What can hang from each mark
buzag: duzik forev mopan
mopan: forev tezupa
gosub: buzag duzik forev mopan
tezupa: buzag forev gosub
duzik: forev mopan tezupa

Each row was made from one small tree. The marks that hang from a mark follow it in brackets, in alphabetical order. Every link used is in the known rows. Write each row's tree.
Known rows
tezupa[buzag[mopan] forev gosub]: [  1.0  11.4   3.1   3.6   6.3  12.6   3.6  -4.6  17.4   0.3 -17.9  10.6
  10.0 -13.8  -0.2 -10.3  -8.5   9.9   3.5]
gosub[duzik]: [ -8.9  24.8  -0.3   7.6   2.6  -3.1   1.0  -4.5   2.7  -1.1   0.4  -1.7
  -4.3  -1.0   4.9 -10.5   1.7   0.6   2.8]
buzag[duzik mopan[forev tezupa[gosub]]]: [  9.4  31.0  -7.1 -13.3   7.3   8.8   1.3   0.2   9.5 -22.7  -0.7 -14.1
  -2.7 -58.9   2.5 -30.8  -7.0  -0.4   3.0]
buzag[duzik]: [-1.2  5.9  2.1 -5.4  1.3  3.7 -4.2 -0.9 -3.2 -6.1 -4.7 -5.1  3.4 -3.4
  7.5 -7.9 -3.1 -4.3  0.1]
duzik[mopan[forev tezupa[buzag gosub]]]: [ 11.0  23.9   2.2  -9.8   5.8  -4.4   6.1  -2.7  -0.3  -6.0   0.0 -16.9
  -7.7 -39.8  -2.6 -35.1   9.2  16.2   5.4]
mopan[forev tezupa]: [  9.2  14.8  -1.4  -7.4   3.7  -0.6   5.2   2.1  -0.5 -12.7   3.1 -10.0
  -9.9 -23.7   0.8  -4.1   1.3  -0.4   1.1]
duzik[tezupa[forev]]: [  7.3   0.6   8.3   1.9  -1.5   4.2   5.2   1.6  -3.6   2.0 -12.6  -8.5
   4.6   2.2   3.2 -15.9  -0.6   7.3  -0.4]
duzik[mopan[forev tezupa[gosub]]]: [ 10.2  26.9  -4.4 -10.3   3.9  -5.6   5.2  -0.7  -2.2  -8.7   8.4 -22.4
  -9.8 -44.1  -1.9 -31.0  10.7  17.0   4.9]
buzag[duzik forev mopan[tezupa[gosub]]]: [  9.7  20.0  -8.1  -7.5   6.5  13.6  -0.1  -1.6  19.5  -5.1   4.5 -20.7
   7.3 -69.3  12.1 -16.3  -7.5  -4.6  -2.7]
buzag[forev mopan[tezupa[gosub]]]: [ 11.3  14.4 -10.2  -2.8   4.9  10.4   3.6  -0.8  22.8   1.4   8.8 -15.0
   3.1 -65.9   5.0  -8.9  -4.5  -0.9  -2.7]
gosub[buzag[mopan] duzik[tezupa] forev]: [ -5.2  45.1  12.1   2.3   2.5  -2.6   4.5   0.8  14.2  -6.5   2.5  -4.1
 -12.4 -75.8   1.3 -62.8  -1.5  -2.1   6.6]
tezupa[buzag gosub[forev mopan]]: [  4.2  54.2   2.3  -7.2   7.8  -1.7   2.7  -5.7   5.0   6.4  -1.4 -12.9
   2.3 -41.8   3.3 -17.9   2.4  10.2   6.5]
buzag[duzik[mopan tezupa]]: [  7.3   8.9  11.4  -9.7  -4.0  -4.9  -2.5   0.8  -9.4  -5.9  -5.4 -33.3
  -1.9 -29.7   2.5 -58.6   5.6   4.6   1.5]
buzag[forev]: [ -0.2   9.1   1.3   0.1   1.2   3.5  -2.5   0.3  16.4   9.1   0.7  -4.6
   4.6 -23.7  10.8  17.3  -1.5  -4.7   0.1]
gosub[buzag duzik forev mopan]: [-15.6  62.2   8.5   0.4   7.6  -7.6   3.3  -5.2   6.7  -1.3   6.0  -9.7
 -12.9 -60.3   6.2 -30.4   4.9   2.8  10.1]
tezupa[gosub]: [ 1.9  5.0 -8.9  1.1  1.8  1.9  1.0 -1.2 -0.2  3.0  5.9  2.6  4.8 -5.4
 -0.2 -3.4  1.4  9.1  1.1]
mopan[forev tezupa[gosub[duzik]]]: [  2.2  45.2 -10.7   0.8   8.6  -1.3   7.1  -3.5   1.6 -10.7   9.0  -8.6
  -9.3 -28.6   5.1 -19.5   3.5   9.2   4.7]
buzag[duzik mopan]: [ -2.0  12.4   3.4  -6.1   2.1   7.4  -4.6  -0.9  10.1 -12.6  -8.2  -7.1
   2.2 -29.4   2.1 -22.7  -8.4  -9.1   0.1]
mopan[tezupa]: [  9.8  -5.0  -2.8  -3.0   2.2   0.5   6.2   0.2  -7.6  -3.7   6.1 -12.8
  -4.2 -10.3  -0.1  -7.4   1.7   0.6  -4.1]
duzik[forev mopan tezupa]: [  9.0  15.3  15.7  -9.5  -2.5 -13.7  -1.1   1.7  -7.9  -1.3  -0.6 -29.8
  -2.7 -42.4  -4.9 -24.8   8.7  18.3   2.4]

Which tree is each row?
[ 11.0  -1.0   4.3  -2.5   5.4   5.2   4.3  -1.1  11.0   7.5  -1.2 -11.5
   4.0 -28.8  10.2   6.2  -1.6  -4.9  -2.3]
mopan[tezupa[buzag[forev]]]
[  1.2  36.4   2.5  -7.3   7.7   7.4  -4.6  -6.2  15.5   7.6  -8.6 -19.6
  13.8 -49.7  14.3  -8.6  -3.3   0.2   4.3]
tezupa[buzag[duzik forev] gosub[mopan]]
[ -2.4  24.8  13.1 -14.1   2.1  -8.9  -7.4  -2.9  -4.9  -8.2  -5.6 -23.4
   1.0 -37.5   5.2  -4.2   4.1  13.1   4.4]
buzag[duzik[forev mopan]]
[-16.5  42.5   2.8   2.4   4.5  -8.4   1.4  -3.4  10.4  -4.5   6.3   3.1
 -13.2 -53.2   1.1 -44.3  11.1  16.9  13.5]
tezupa[gosub[buzag duzik[mopan[forev]]]]
[-16.5  43.0  12.8   0.9   7.9 -10.4  -0.1  -4.7   4.9  -1.9   4.2  -9.6
  -6.9 -57.0   0.2  -4.2   3.2  10.9   7.9]
gosub[buzag duzik[forev] mopan]
[ 0.9 29.0 -8.9  8.0  8.8  5.3 10.5 -7.3 -2.1  0.2  1.5 -6.8 -0.2 -2.3
 10.4 -8.8  2.1 16.3  0.7]
mopan[tezupa[forev gosub[duzik]]]
[ -5.5  34.7  -2.1   8.6   8.0   4.2  -0.1  -7.4  21.3  14.6  -1.9   3.9
   8.4 -24.7  14.7  -1.5  -1.1   3.9   5.1]
tezupa[buzag[forev] gosub[duzik]]
[  0.9  22.6   9.9  -4.8   4.3   3.7  -1.2   0.8  22.3 -13.2 -15.4   7.5
  -3.8 -35.8  -5.1 -16.0  -7.9  -6.2   6.1]
tezupa[buzag[mopan[forev]]]
[ 10.9  24.5   4.2 -11.3   2.6   3.4  -3.6   1.6   3.6 -11.3  -1.9 -18.3
   8.4 -61.2  -1.0 -28.1  -6.7  10.1   1.3]
buzag[duzik[forev tezupa[gosub]] mopan]
[  2.8  21.7  -0.1  -1.9   5.4   0.8   2.1  -5.4   2.9   6.5  -4.1 -10.4
   6.1 -22.1  -3.6 -18.5   0.7   9.5   3.8]
tezupa[buzag gosub[mopan]]
[ -2.1  10.7  13.8  -3.0   6.5  14.0  -1.7  -4.0  15.0  -8.2 -28.6   3.5
   8.5 -13.4   7.3 -13.8 -12.4  -3.4   3.2]
tezupa[buzag[duzik mopan] forev]
[  8.4  11.6   1.2  -2.1   1.1   9.4   2.2  -0.4  -7.0  -0.1 -10.1 -10.7
  12.2  -6.8  10.3 -26.8  -2.6  12.0   1.1]
buzag[duzik[tezupa[forev gosub]]]
[ -2.8  31.2   6.7   3.6   5.1  -3.5   8.5  -7.9  -3.3  -2.5  -4.5 -25.6
  -9.7 -14.0   8.8 -28.7   8.9  14.4   2.0]
gosub[duzik[mopan[tezupa[forev]]]]
[  0.5  -3.0  12.3  -4.6  -1.1   6.3  -2.7   5.1   9.3   3.3  -1.8  -7.7
   5.0 -56.0  13.1 -27.5  -2.5  -7.8   1.3]
gosub[buzag[duzik[tezupa] forev]]
[  9.4   6.6   9.9  -6.0   3.5  -1.5   3.2  -3.0  10.4   7.7  -2.6 -25.5
  -1.4 -46.4   7.4 -16.6   6.4   2.6  -0.3]
duzik[mopan[tezupa[buzag[forev]]]]
[ 12.8  13.5   1.2  -5.5   1.3  -4.0   1.1   2.2  -7.0   0.6   4.9 -11.6
   7.4 -31.3  -2.9  -5.9   2.1  19.4   0.8]
duzik[forev tezupa[gosub]]
[ 12.9  54.0   0.3  -8.3   1.9  -4.3   5.0  -0.7  -3.4   2.4   5.9 -32.1
  -0.2 -56.0   0.6 -43.1   5.5  12.1   3.9]
duzik[tezupa[gosub[forev mopan]]]
[ 13.0  13.2   3.9  -0.1   1.7   9.4   1.2   0.9  26.2   9.0  -7.9  -9.1
  11.6 -60.4   2.1 -33.9  -6.6  -0.2   1.3]
duzik[tezupa[buzag[forev mopan] gosub]]
[ -0.6  15.9   4.7  -1.5   7.8  16.0  -0.7  -5.5  15.8  -5.8 -22.7   6.4
  13.0 -18.0   7.2 -17.7 -10.7   5.2   3.7]
tezupa[buzag[duzik mopan] forev gosub]
[ -2.6   9.5  10.5  -7.5   7.5   7.1   6.3  -2.4  -5.7  -8.5  -6.6 -19.0
  -2.1 -41.8   7.8 -21.4  -0.3   3.4   2.1]
gosub[buzag[duzik] mopan[tezupa[forev]]]
[ 11.7  41.1   4.0  -8.8  -1.5  -8.7   3.2  -0.1  -5.5   6.1   7.4 -26.9
  -3.9 -51.6   1.3 -55.8  11.8  19.1   4.8]
duzik[mopan tezupa[gosub[forev]]]
[  3.4  22.2  -2.2 -11.1   8.4   3.6   5.0  -0.9  -7.2  -5.9  13.6  -2.5
  -4.0 -59.1  11.3 -26.7   2.6   6.7   2.3]
mopan[tezupa[gosub[buzag[duzik] forev]]]
